Each row was made from one small tree. The marks that hang from a mark follow it in brackets, in alphabetical order. Every link used is in the known rows. Write each row's tree.
Known rows
kepul[vimu[bufo fitif]]: [-11.0  -2.3  -2.0  17.0  56.9  19.0  13.3   8.7   2.0   2.2  -6.4   1.7
  -5.1  13.6  42.8  -7.4  11.8  -0.2  15.7  15.5  13.2  11.2   1.9   9.6]
rarun[diza[bufo[konis vimu]]]: [  7.6  17.0  21.0   6.5  21.2  26.5  16.9 -17.4  10.9  -5.1  22.2 -47.2
  13.7  -2.3  15.1 -30.7 -38.0   9.7  -5.8 -33.3   5.8  32.7  -8.7 -14.3]
kepul[vimu]: [ -9.6  11.3   5.7  10.6  25.9  11.2   4.7 -15.3  16.3   2.3   2.4  -1.8
  -2.8  14.2  -1.5 -15.0   1.4   8.9  -1.4   9.4  12.4   2.5   0.9   4.0]
rarun[diza konis[bufo[gebos] laki]]: [ -4.0  12.4   4.0  -9.2  20.4   7.8 -15.6 -35.2  30.5  16.6   5.5 -41.7
   2.3   9.5 -12.0 -39.4 -38.7   9.2  10.6  -5.7  17.9  41.8   3.5 -32.8]
laki[konis[bufo[gebos vimu[fitif]]]]: [-16.1  -1.8 -30.6 -11.1  34.1  23.4  -2.8 -17.5 -30.6  10.4  14.7 -39.5
  17.1  12.4  16.7  -4.0 -36.8 -10.8   3.0 -16.1  -0.2  35.7   5.3  -1.8]
rarun[diza[bufo] konis]: [ 17.7   7.5  26.0  -5.9  23.5   3.0 -19.5 -27.3  13.4   4.8   6.6 -40.0
   0.2  10.1  -2.4 -27.3 -21.0  10.7 -16.6 -19.7  10.2  31.7  -6.6 -31.1]
konis[bufo[diza[rarun]]]: [ -7.5   9.6  -4.7 -18.5  14.9  20.8  -4.6  -2.3  13.5  -7.6  25.0 -14.7
  -4.3  12.1  -2.6 -19.1 -12.9   8.7  -9.3   1.5  18.4  -5.7  -3.2   4.9]
diza[rarun]: [ -8.2   4.6 -11.0   8.0  -0.1   6.2   5.2  10.2 -26.6 -14.8  12.5 -17.2
 -18.9  19.3  17.2 -25.3 -15.2  -7.9 -12.8  -8.7   0.2  -4.2   2.7  -6.2]
kepul[vimu[bufo[konis]]]: [-10.7  11.9   1.4  22.7  30.0  18.6  30.5  -6.3  20.9   2.8  -5.6  -4.7
   2.0   0.4   6.7 -25.8   4.7  16.3   2.9   2.0  -8.4 -12.4   9.3   4.7]
diza[bufo[konis vimu]]: [  2.9  -1.9 -10.6   6.4  11.2  26.1  30.5 -12.5 -32.2 -14.2  26.6 -50.3
  23.3  -8.8   7.7 -16.5 -36.2   1.5 -13.1 -23.8 -15.5  12.9   4.7  -2.4]
diza[bufo[gebos] rarun[konis[laki]]]: [-20.0  -2.3 -29.7  12.7  24.0  13.0   3.4  -4.3 -57.1 -17.9  27.2 -64.4
  -9.6  25.7   6.3 -50.9 -55.1  -9.0 -12.3 -20.0   7.0  32.3  26.2 -34.2]
rarun[diza[bufo[gebos konis]]]: [ -1.8  21.2  19.4   6.8  30.8  30.4  13.8 -22.2  25.2  -4.0  16.0 -35.3
   6.9   1.7   1.5 -29.8 -41.1  10.2   2.3 -33.4  10.7  42.5   7.5 -18.6]
bufo[diza[rarun]]: [-18.8  16.7   4.8  -4.5  24.3  18.5   4.3  24.2  13.9 -13.0  18.7 -10.3
  -9.9  11.1   9.1 -21.4  -4.8  12.4 -13.8 -13.5  27.8 -10.2  -2.8   1.0]
laki[konis[bufo[vimu] rarun[diza]]]: [  6.9   7.2 -13.5 -19.7  -1.8  12.8 -26.1 -31.4   5.8  11.8  13.3 -41.9
   4.2   2.5   2.1 -37.0 -45.2   4.2   4.2  -3.3   6.4  13.9 -11.2  -4.5]
bufo[vimu[fitif rarun]]: [-13.0 -11.4 -30.4   8.2  32.8  35.9  14.1  44.5 -44.4  -1.9  13.9 -24.5
   7.8  12.9  77.8  10.0 -20.1 -33.1  10.0  -8.3   3.2  12.0 -13.7   0.9]
bufo[konis[laki]]: [  4.8  -9.8  -4.8  -1.1   0.4  12.0  38.4 -14.8  14.3  -8.7  -4.8 -19.7
   7.0 -17.7 -19.3 -14.8  -8.9  12.8   5.5   0.0 -19.9 -12.6   5.3   3.2]
konis[bufo laki rarun]: [ 10.1 -18.4 -30.8 -22.0 -26.0   3.0 -16.1 -24.6   7.5  -3.6   9.2 -20.2
  -7.1 -10.7 -16.0 -36.1 -35.2   1.7  31.8  46.8   9.3  -7.5   2.4   5.3]
konis[laki]: [ -3.8 -10.1  -4.7   2.5  -1.8  -6.9   7.0  -1.2  -0.8  -2.9  -2.3  -9.6
  -1.0  -4.2  -7.3 -13.7  -6.2   4.1  17.2  10.1   6.8   2.7   1.6  -4.4]
rarun[konis[laki]]: [  3.6 -13.4  -8.6  -5.8   1.1 -12.2  -3.8 -12.1  -5.7   5.5  -8.0 -24.9
   0.7  -1.7 -15.5 -14.9  -4.5   5.2  -2.9   8.4  -4.0  -0.5   3.0 -17.3]
laki[konis]: [  1.2  -4.3  -2.3  -7.7  10.0  -4.4  -7.0 -13.4  -6.5   7.0  -7.6 -12.4
   0.9   5.7 -12.7  -2.8  -1.2   5.0 -10.6 -13.6  -9.7  -1.1  -1.0  -2.9]
bufo[diza[rarun[konis]] gebos vimu]: [-56.9  37.6 -28.5  12.6  42.8  38.1  10.8  32.5 -20.5  -0.6  39.4 -54.7
  13.1  15.5  32.8 -39.7 -53.8   0.3 -13.4 -40.9  37.0  28.3  13.8 -18.8]
vimu[rarun[diza[bufo]]]: [  3.8   4.3   8.8   7.5  21.0  26.0  -5.1  22.3   3.6  -1.0  10.0 -15.6
 -10.0  19.9  36.6 -16.1 -21.2 -13.2   4.1 -18.6   8.1   7.8 -12.2 -20.8]
rarun[diza[bufo[gebos konis vimu]]]: [-10.3  27.2  10.4  13.7  31.8  36.0  19.5 -16.3   8.7  -3.0  27.3 -52.3
  17.0   0.7  18.0 -35.6 -55.4   5.7   1.4 -42.6  13.1  50.6   4.5 -20.2]
konis[bufo]: [  7.8  -4.0  -8.3 -15.1  -4.1   6.1  -8.0 -21.1   2.4   2.6  10.1  -6.4
   3.9   3.4  -8.9  -2.1  -8.8  -1.6   2.0  12.6  -4.4   2.7  -1.0   2.9]
laki[konis[bufo[gebos vimu] rarun]]: [-14.4   4.9 -42.7 -14.0   0.6  18.7 -17.8 -22.3 -19.4  10.5  17.6 -42.6
  10.7   2.8  -0.9 -30.7 -56.4  -5.6   8.6  -2.0   1.6  16.7   9.2  -2.1]
rarun[konis]: [  6.0  -5.4  -4.4  -7.6   3.2  -6.6  -9.1 -11.5  -6.0   8.7  -6.3 -16.9
   1.5   2.1 -10.4  -3.7   1.2   1.9 -17.0   0.3  -9.6  -2.0   1.7 -14.1]

Which tree is each row?
[ -4.0  19.0 -15.1 -14.4  -1.9  26.5 -26.7 -27.4  34.4   7.4  18.3 -22.0
  -4.9   1.6   1.2 -42.2 -57.9  -0.6  27.6  14.1  26.4  30.0   7.5  -7.2]
konis[bufo[gebos] rarun[diza]]
[-11.8   5.0   4.0  23.4  68.7  37.7  10.1  31.2  16.4   6.6  -5.7  -0.5
 -15.0  27.6  72.5 -16.7   3.0 -10.1  21.8   3.2  19.2   9.8 -10.4  -3.9]
kepul[vimu[bufo fitif rarun[diza]]]
[-25.5  18.7 -10.5 -14.7  28.1  29.1  -4.4  -5.1  27.3   6.3  23.0  -9.7
  11.9   3.5 -10.1  -8.4 -24.9   8.7   7.5  -3.2  27.2  18.6  11.2   1.8]
konis[bufo[diza gebos]]
[-45.0  27.9 -14.0  22.7  35.5  21.6  12.9  46.1   2.3  -1.3  13.8  -8.5
  -4.8   7.3  31.8 -33.7 -18.5   5.8  10.0 -24.6  24.8   6.2  21.3  -9.4]
vimu[bufo[diza[rarun] gebos]]
[ -6.3  14.8  12.7  16.5  43.1  31.7   0.7   2.5  19.0   1.0  10.4 -15.3
 -10.7  30.0  27.5 -27.9 -14.7  -1.2   1.4  -5.5  18.7   8.3  -9.2 -12.9]
kepul[vimu[rarun[diza[bufo]]]]
[ -7.2  -6.6 -24.5  -4.1  -5.9   6.2   5.7 -13.9 -19.7   1.5  21.4 -37.3
  15.2  -1.9   4.6 -22.6 -33.2  -3.1  17.9  10.8   5.0  14.7  -3.1  -2.4]
konis[bufo[vimu] laki]
[  5.1 -10.2   3.3  -1.4  49.7  38.5   1.1  35.4   6.1  -0.3  -3.5  -3.6
 -13.9  22.0  72.0   8.9  -4.6 -25.7  17.3  -4.8  15.1  16.7 -21.0  -6.3]
vimu[fitif rarun[diza]]
[  6.9   0.8   1.0  -5.8 -12.2   1.3 -14.9 -10.5  34.1  -1.8  -0.2 -19.4
 -13.9  -9.2   0.0 -47.9 -33.2  10.4  34.1  22.5  28.7   7.7  -6.0  -7.7]
konis[laki rarun[diza]]
[-15.1  -7.2 -14.5  22.3  61.7  33.9  15.1  36.8  -7.6   3.2  -7.2   3.5
 -12.0  24.2  67.0  -5.7   9.7 -15.7  18.6  12.8   7.5  -4.1  -2.8   3.9]
kepul[vimu[bufo fitif rarun]]
[-11.2  -6.2   2.1   0.2  57.6  20.7  10.6  42.6  10.7  -0.8  -4.3   8.5
   1.4  -4.4  51.2   8.8  18.9   3.5  18.4   1.9  23.9   5.7  -2.1  12.5]
vimu[bufo[diza] fitif]
[ -8.2   9.4 -20.1 -11.9  -3.8  19.7 -19.2 -27.8  33.7   4.9  16.0 -32.1
  -6.1  -3.0  -6.1 -56.1 -63.7   3.5  44.3  24.7  32.6  32.4   9.4 -11.9]
konis[bufo[gebos] laki rarun[diza]]
[-37.2   0.6 -49.8  14.5  50.2  46.9  12.2  42.0 -52.4   8.3  17.6 -43.2
  14.4  18.7  75.8  -0.1 -46.2 -37.9  10.7 -21.8   8.3  38.0   7.8 -17.2]
bufo[gebos vimu[fitif rarun[konis]]]
[-38.6  30.0 -13.0   3.6  41.6  51.1  41.4  14.6  23.5 -14.6  23.3 -29.4
   3.4   1.2  -0.6 -32.3 -35.4  16.1 -10.2 -34.5  13.9   2.4  22.0  -0.6]
bufo[diza[rarun] gebos konis]
[-46.9  32.0 -11.5   6.5  39.9  33.6   8.6  29.1   9.4  -7.9  26.2 -17.6
  -5.1  16.0  13.0 -28.9 -31.8   6.1  -2.8 -26.8  39.2  16.9  17.3  -7.4]
bufo[diza[rarun] gebos]
[-28.8 -10.6 -38.5  22.9  56.1  40.7  17.1  68.6 -31.7   4.7  -5.3   1.1
  -6.8  16.7  89.6   5.7 -11.1 -36.3  34.3  -7.4   2.5  13.9  12.6  -6.9]
vimu[bufo[gebos] fitif rarun]
[  7.0  -6.4   2.2   3.5  22.5  16.0  -8.5  12.9  -1.3   3.3   3.3 -36.3
  -8.8  18.8  23.9 -28.5 -24.0  -9.1   1.5 -12.6   5.0   7.7  -9.7 -34.6]
vimu[rarun[diza[bufo] konis[laki]]]
[ -9.4   6.9  -9.2 -20.0  21.9  14.9  -7.8 -13.7   0.0  10.1  17.1 -31.8
  17.2   4.3  -6.2 -10.6 -18.8  11.4 -11.5 -16.6   7.2   4.2  -7.9   2.7]
laki[konis[bufo[diza vimu]]]
[-13.7   6.6  -0.3  -5.4  24.7  30.4  43.2   9.3  28.2 -21.1  13.9 -29.6
  -2.9  -6.3 -10.3 -35.5 -13.3  25.0  -8.0 -13.5   7.7 -22.9   2.9   4.6]
bufo[diza[rarun] konis[laki]]
[-26.4  19.5 -13.9  27.6  33.7  24.7  -1.9  45.6   4.4  21.7  -6.1 -16.8
  -7.7  17.4  54.3 -32.3 -25.1 -14.4  15.8 -28.4   2.1  12.0   9.5 -38.6]
vimu[bufo[gebos] rarun[diza konis]]
[-10.9  13.0 -10.9  12.0  14.8  23.5  -0.4  25.5 -15.7  11.7  13.4 -39.6
   7.4  13.9  49.2 -20.0 -31.2 -16.5  -4.9 -25.9   3.4  10.0 -15.9 -24.6]
bufo[vimu[rarun[diza konis]]]
[-34.2  21.9 -32.0  18.3  17.9  41.4  45.8   1.1 -15.6   1.0  22.1 -45.3
  29.4 -11.3  16.0 -19.0 -53.1  -4.3   2.9 -35.1 -10.9  25.9  19.8  -4.7]
bufo[gebos konis vimu]
[-17.9  14.6 -28.2 -24.4   7.6  33.1 -20.2  -6.8  31.9   2.0  24.4 -14.0
   3.2  -5.4  -9.8 -28.1 -44.3   7.9  20.9  21.0  34.1   6.9  13.6   7.5]
konis[bufo[diza gebos] rarun]
[ 16.1 -18.5 -14.2  -6.9  -3.1  16.7  18.6 -22.5  -8.4 -20.1  12.3 -38.7
   3.5 -16.3 -16.8 -31.9 -34.1   9.5   7.0   9.1 -10.0  -2.6  10.4   0.5]
diza[bufo[konis[laki rarun]]]
[-41.4  29.1 -28.5  -0.9  28.1  39.9   5.3  10.1 -11.2  -1.8  44.6 -41.6
  13.0  14.6  21.6 -32.0 -52.5  -1.8  -0.9 -20.3  29.7  26.1   9.5  -4.1]
konis[bufo[diza[rarun] gebos vimu]]
[ -1.3  20.5   7.8 -11.0  22.0  13.7 -20.7 -34.2  30.3  19.5   7.6 -33.7
   3.7  12.4  -6.4 -28.1 -33.8   5.7  -3.3 -13.7  12.8  39.8   1.9 -29.0]
rarun[diza konis[bufo[gebos]]]
[ -0.2   7.9  -5.0  -9.1  14.7  12.5 -23.8 -23.7   7.3   4.9   5.8 -34.6
  -4.8   5.5  -5.9 -37.8 -44.7   6.1   5.9 -13.5  13.7  25.2   5.6 -13.7]
laki[konis[rarun[diza[bufo[gebos]]]]]
[ -6.8  -0.9 -29.6  -2.8  -0.5  25.3   0.2   9.6 -26.3   4.7  23.7 -26.0
  10.9  10.9  30.9  -7.9 -29.1 -19.6   3.8  -0.9  -6.9   0.3  -8.6  -2.4]
konis[bufo[vimu[rarun]]]
[-18.9  10.6 -10.1 -19.9  31.4  18.4 -10.5 -17.6  15.4  11.3  10.9 -20.5
   9.8   8.8 -20.3  -9.6 -21.2  12.0  -3.8 -16.6  11.8  14.0   8.0  -1.7]
laki[konis[bufo[diza gebos]]]
[ -4.9 -12.8 -13.7   3.0  60.6  33.9   4.5  11.3  -6.0   3.6  -4.8 -11.7
  -9.8  29.7  44.0   1.1   4.8 -15.1  -1.8  15.1   5.8   0.1  -7.2  -2.7]
kepul[vimu[fitif rarun[konis]]]
[-22.5 -12.4 -38.9  20.5  57.2  54.6  43.0  57.7 -20.3   0.0  -7.8  -8.0
  -0.8   4.6  78.1   3.1 -14.4 -28.6  28.6 -12.7 -18.1   2.4  16.0  -1.8]
vimu[bufo[gebos konis] fitif rarun]
[ 13.9   2.5  14.3 -15.9  10.8  -1.8 -18.0 -38.0  33.4  13.8   0.7 -37.3
  -1.0   5.9 -14.6 -34.0 -21.1  13.0   2.7   3.1  11.0  24.3 -10.0 -26.6]
rarun[diza konis[bufo laki]]
[-29.2   6.8 -35.4  10.5  45.7  53.8  49.4   6.5 -24.5  -3.7  19.2 -45.6
  28.1  -7.6  43.3  -3.1 -48.1 -14.2  10.2 -27.4  -4.6  41.3  15.6   4.4]
bufo[gebos konis vimu[fitif]]
[-30.4  16.8 -12.0  30.5  39.4  24.2  37.5  -3.5  18.3   4.5  -1.5 -14.6
   4.4   1.5   5.0 -37.7 -15.8  14.5  18.9  -1.1   1.7   6.0  23.0  -2.4]
kepul[vimu[bufo[gebos konis[laki]]]]
[-22.7  16.1  -0.9  14.5  22.4   9.6   9.4  41.9   5.2  -4.7   7.4  -2.5
  -9.1   3.6  28.2 -28.2   2.6  11.2   1.0 -13.1  16.2 -15.6   5.0  -2.5]
vimu[bufo[diza[rarun]]]
[-44.9  23.4 -16.9   3.4  41.0  25.6   6.3  21.6   6.0  -4.5  20.9 -33.5
  -4.3  14.8   3.6 -39.0 -34.3   9.8  -4.1 -21.8  36.3  17.5  19.9 -18.3]
bufo[diza[rarun[konis[laki]]] gebos]
[-27.4  14.4 -34.8  23.0  24.2  44.2  39.5   3.0 -61.6 -25.5  45.3 -74.3
   8.9  14.1  28.4 -48.1 -72.3 -12.1 -16.9 -43.9  -6.8  30.7  23.2 -16.2]
diza[bufo[gebos konis vimu] rarun]
[ -4.7  -7.5   0.3  -2.5  59.3  34.7  37.2  31.4  22.3  -5.4  -6.4  -1.1
   7.6 -15.5  40.4   5.6  16.5  11.3  12.3  -4.2   3.4  -6.4   1.5  17.8]
vimu[bufo[diza konis] fitif]
[-14.9  13.6 -16.6   2.6   8.0  33.6  25.6 -17.9  38.3  -2.9   4.6 -35.1
   2.1 -17.4  -9.4 -49.4 -57.5  11.2  30.8  -3.2   8.2  19.6  19.8  -8.7]
bufo[gebos konis[laki rarun[diza]]]
[-10.3  18.2  12.0  16.9  38.9  29.2   2.1   7.0  30.5   7.2   2.6  -4.8
 -12.5  28.3  27.7 -23.7  -7.1  -1.2   4.9  -1.9  17.8   1.4 -11.7  -9.7]
kepul[vimu[rarun[diza]]]
[ -8.7  -9.2 -10.9   7.6  58.3  38.0  10.4  19.0  -2.6  -1.4  -0.9  -0.8
 -10.9  29.0  49.9   3.5   4.5 -16.6   9.1  14.8  12.1   1.3  -8.2   6.6]
kepul[vimu[fitif rarun]]
[-24.3   3.1 -50.0   3.0  29.7  57.0  37.1   5.1 -21.5  -6.6  19.8 -49.6
  20.7 -14.9  43.4 -19.6 -63.5 -14.9  20.5  -8.2   0.3  30.8  17.2   8.7]
bufo[gebos konis[rarun] vimu[fitif]]
[ -1.6  -1.6 -17.6 -12.9   6.9   6.3  -7.9 -23.9 -21.7  10.8  11.7 -34.1
  14.2   7.3  -3.8 -10.4 -23.4  -0.5  -9.3 -13.1 -10.9   8.9  -5.3  -1.1]
laki[konis[bufo[vimu]]]
[ -1.7  -3.8 -14.7 -24.0  33.5  20.5  -8.3  -8.0  -3.8   8.4  16.5 -37.0
  17.3   3.1  13.3  -1.7 -13.4   1.8 -13.0   2.0  11.3  12.3  -8.3  -3.1]
rarun[konis[bufo[diza vimu[fitif]]]]
